What can hang from each mark
k33: k334 k813
k12: k838
k838: k12 k334 k617 k813
k28: k334
k617: k33 k838
k813: k33 k838

Known rows, with every way that one mark hangs from another
k813(k33 k838(k12 k334 k617)): -0.90  0.50  -0.33  0.87  -0.88  -3.43  1.60  2.08  0.55  2.03  -0.55  -2.51  0.34  4.98  0.72  0.14  1.09  0.14  0.64
k12(k838(k334 k813)): -1.42  -0.34  -0.28  2.37  0.33  0.02  -5.84  -0.80  -0.26  0.42  0.11  1.55  -0.47  0.42  2.22  -0.55  0.77  0.14  -2.02
k33(k813(k838)): -0.28  1.16  0.40  -3.51  -1.45  -1.78  -1.43  0.77  -0.26  0.37  -0.34  -1.74  -0.46  0.93  0.07  -0.68  0.30  -0.41  1.16
k28(k334): -0.27  0.58  0.39  0.58  -0.41  -0.16  -2.28  0.81  0.04  -0.37  -0.03  -0.44  -0.02  -0.69  -0.78  1.35  -0.60  1.11  0.47
k838(k12 k334 k617 k813): -1.46  -1.29  -0.53  5.13  0.23  -1.50  -4.72  0.35  0.15  0.74  -0.18  -0.08  0.89  4.15  -0.35  0.04  0.84  -0.62  0.13
k617(k838(k813)): -0.60  -0.10  1.52  -0.99  0.34  -0.93  -4.27  -0.76  -0.51  -0.02  0.30  0.31  -0.48  0.35  0.90  -0.65  0.24  0.35  -0.32
k33(k334 k813(k838)): -0.13  -0.07  1.17  -2.14  -1.88  -2.37  -0.65  0.85  0.07  0.60  -0.64  -1.68  0.09  -0.72  -0.60  0.30  0.85  -0.84  1.16
k33(k813(k838(k12 k617))): -0.44  0.23  -0.18  -0.29  -1.94  -2.93  -2.36  1.53  0.02  0.23  -0.69  -2.10  0.08  3.75  -1.17  -1.37  0.86  -1.19  3.00
k33(k334 k813(k838(k617))): -0.69  -0.90  1.12  -0.59  -1.58  -2.50  -1.41  1.27  -0.35  0.50  -0.80  -2.01  0.60  1.08  -0.60  0.35  1.06  -0.82  2.58
k33(k334 k813): -0.03  -0.91  0.95  -0.50  -1.00  -1.04  -2.63  -0.05  0.07  0.05  -0.57  -1.00  0.16  -1.49  -1.15  1.15  0.46  -1.06  0.75
k838(k12 k334 k617): -0.60  -1.07  -1.18  4.51  -0.06  -1.18  -1.66  0.69  0.40  0.44  -0.42  0.14  0.62  3.53  -0.60  0.30  0.80  -0.33  0.44
k617(k33): -0.65  0.73  0.69  -1.22  -0.59  -0.36  1.71  -0.29  -0.30  0.34  0.12  0.65  0.20  1.06  0.19  0.48  -0.73  0.41  -0.04
k617(k33(k813) k838(k12 k334)): -0.70  1.34  0.46  -1.90  -1.44  -2.72  -4.00  -0.48  0.09  0.34  -0.34  0.54  -0.91  2.44  -0.09  0.00  -0.05  0.03  -0.26
k617(k838): 0.30  0.33  0.83  -1.78  0.03  -0.87  -1.47  -0.31  -0.25  -0.32  0.05  0.48  -0.72  -0.32  0.59  -0.55  0.12  0.68  0.11
k813(k33(k334) k838): -0.08  0.36  1.73  -2.24  -1.29  -2.49  4.25  1.47  0.50  1.81  -0.40  -2.51  0.34  0.05  0.68  0.99  0.66  0.09  0.23
k813(k33 k838(k334 k617)): -1.33  0.52  0.29  -0.68  -0.14  -2.45  1.52  1.60  -0.05  2.19  -0.36  -2.34  0.17  3.78  2.11  1.03  0.84  0.96  0.34
k838(k12 k334 k813): -0.96  -0.70  -0.47  3.65  -0.10  -1.40  -3.76  -0.03  0.56  0.88  -0.03  0.24  0.64  2.38  -0.27  -0.03  0.58  -0.65  -1.36
k12(k838(k334)): -0.45  0.12  -1.09  1.72  0.01  0.22  -2.83  -0.40  0.01  0.01  -0.13  1.61  -0.78  -0.16  1.84  -0.41  0.89  0.47  -1.68
k12(k838(k617 k813)): -1.42  -0.95  0.25  2.76  0.20  0.06  -5.58  -0.52  -0.87  -0.29  0.15  0.70  -0.09  1.80  1.52  -1.17  0.86  -0.16  0.76
k813(k838(k12 k617(k33))): -0.83  0.82  0.43  0.24  -1.89  -2.69  2.51  1.31  -0.08  0.79  -0.26  -0.51  0.86  5.00  -0.79  -1.00  0.01  0.01  2.10
k617(k838(k334)): -0.18  0.12  0.12  -0.47  0.48  -1.03  -1.97  -0.31  -0.05  0.20  -0.06  1.04  -0.76  0.01  1.40  0.32  0.37  1.07  -1.19

Rows
-1.58  -0.65  1.32  0.39  0.58  -1.05  -2.76  0.34  -0.54  1.26  0.09  -2.33  0.32  2.98  1.28  0.88  0.19  0.01  1.00 -> k838(k617 k813(k33))
-2.08  -0.40  1.33  0.85  -0.05  -0.64  -2.19  -0.39  -0.92  0.66  0.28  0.14  0.95  3.61  0.58  0.50  -0.33  0.23  1.13 -> k838(k617(k33) k813)
-0.83  -0.71  1.82  0.40  -0.54  -0.92  -2.31  -0.18  -0.04  0.99  -0.07  -0.73  -0.08  -0.95  1.78  0.39  0.96  -0.48  -0.83 -> k12(k838(k813(k33(k334))))
-0.32  0.63  0.39  -0.46  -1.37  -3.06  2.66  2.18  0.35  1.46  -0.43  -2.90  0.33  4.59  0.06  -0.60  0.62  -0.17  2.00 -> k813(k33 k838(k12 k617))
-0.22  0.68  -0.78  1.20  -1.18  -2.45  1.11  1.29  0.87  1.03  -0.43  -0.31  0.29  2.76  -0.25  -0.63  0.89  -0.14  -0.71 -> k813(k838(k12 k334))
-1.50  0.30  0.38  0.40  0.34  -0.75  -4.35  -0.34  -0.14  1.39  0.13  -0.33  -0.71  0.90  3.18  0.21  0.84  0.37  -2.10 -> k12(k838(k334 k813(k33)))
0.03  0.23  1.85  -1.86  -2.37  -2.84  -2.48  -0.24  0.13  -0.01  -0.53  0.21  -0.26  0.54  -1.64  0.30  0.10  -0.75  1.07 -> k617(k33(k334 k813) k838(k12))
-1.86  -1.09  -0.36  3.80  0.66  -0.08  -6.27  -0.48  -0.69  0.32  -0.01  1.14  -0.03  2.23  2.24  -0.46  1.12  0.21  -0.50 -> k12(k838(k334 k617 k813))
-0.93  0.10  -0.78  1.04  -1.49  -3.11  -3.56  1.45  0.21  0.85  -0.77  -1.72  0.18  4.34  -0.60  -0.51  1.18  -0.80  1.59 -> k33(k813(k838(k12 k334 k617)))
-0.97  -0.65  -1.10  3.18  0.33  0.10  -3.58  -0.02  -0.48  -0.01  -0.28  1.41  -0.39  1.51  1.90  -0.29  1.12  0.51  -0.14 -> k12(k838(k334 k617))
-0.71  -0.15  -0.87  2.84  -0.92  -2.57  0.10  1.60  0.41  1.05  -0.53  -0.57  0.68  4.41  -0.22  -0.55  1.20  -0.11  0.82 -> k813(k838(k12 k334 k617))
-0.53  1.80  0.59  -3.05  -2.77  -3.03  -0.08  0.79  0.14  0.59  -0.40  -1.17  -0.04  3.21  -1.00  -1.05  -0.24  -0.73  1.41 -> k617(k33(k813(k838(k12))))
-0.37  0.45  1.61  -1.14  -0.51  -2.51  -2.74  0.16  0.22  0.83  0.16  -1.61  -0.45  2.25  0.55  -0.56  0.52  -0.14  -0.10 -> k617(k838(k12 k813(k33)))
-0.36  1.28  -0.09  -0.70  -1.22  -3.23  2.39  1.71  0.97  2.06  -0.42  -2.17  0.00  3.16  0.82  0.09  0.82  0.06  -0.85 -> k813(k33 k838(k12 k334))
-1.35  0.49  1.04  0.59  -0.68  -2.40  -3.53  -0.64  0.03  0.83  0.19  1.35  0.04  3.15  0.43  -0.14  -0.02  0.42  -1.40 -> k617(k33 k838(k12 k334 k813))
-1.14  -0.61  1.08  0.10  -1.67  -0.93  -3.79  -0.31  -0.85  -0.19  -0.56  0.60  -0.26  0.77  0.21  0.42  0.63  -0.46  1.78 -> k12(k838(k617(k33(k334 k813))))
0.10  1.04  -0.07  -1.72  -2.20  -2.72  -1.82  1.19  0.43  0.27  -0.50  -1.90  -0.32  2.07  -1.33  -1.35  0.67  -1.18  1.37 -> k33(k813(k838(k12)))
-0.18  -0.71  2.43  0.20  -1.01  -3.02  -1.96  0.27  0.55  1.14  -0.16  -1.64  0.15  0.66  -0.09  0.53  0.92  -0.55  -0.10 -> k617(k838(k12 k813(k33(k334))))
-1.13  -0.02  0.22  1.73  -0.10  -2.00  -2.47  0.30  0.75  1.84  -0.04  -1.61  0.35  2.97  0.63  0.77  0.51  -0.48  -1.58 -> k838(k12 k334 k813(k33))
-1.68  -0.45  0.84  2.77  -0.80  -1.56  -2.43  0.03  -0.32  0.46  0.07  0.05  1.11  4.84  -0.79  -0.25  -0.22  -0.58  1.34 -> k838(k12 k617(k33) k813)
-0.16  1.46  1.05  -3.14  -1.91  -2.38  -3.43  -0.50  -0.11  -0.24  -0.21  0.11  -1.00  2.13  -0.84  -0.76  -0.25  -0.30  1.09 -> k617(k33(k813) k838(k12))
-1.07  -0.48  2.92  -1.10  -0.68  -1.76  -1.43  -0.96  -0.47  0.53  0.13  1.05  0.34  -0.06  0.44  0.94  -0.12  0.33  -0.34 -> k617(k33(k334) k838(k813))
-0.79  -0.85  0.90  1.51  -2.06  -2.26  -1.81  0.48  -0.04  0.23  -0.75  -0.62  0.90  2.44  -2.34  0.87  0.14  -1.32  2.43 -> k838(k12 k617(k33(k334 k813)))
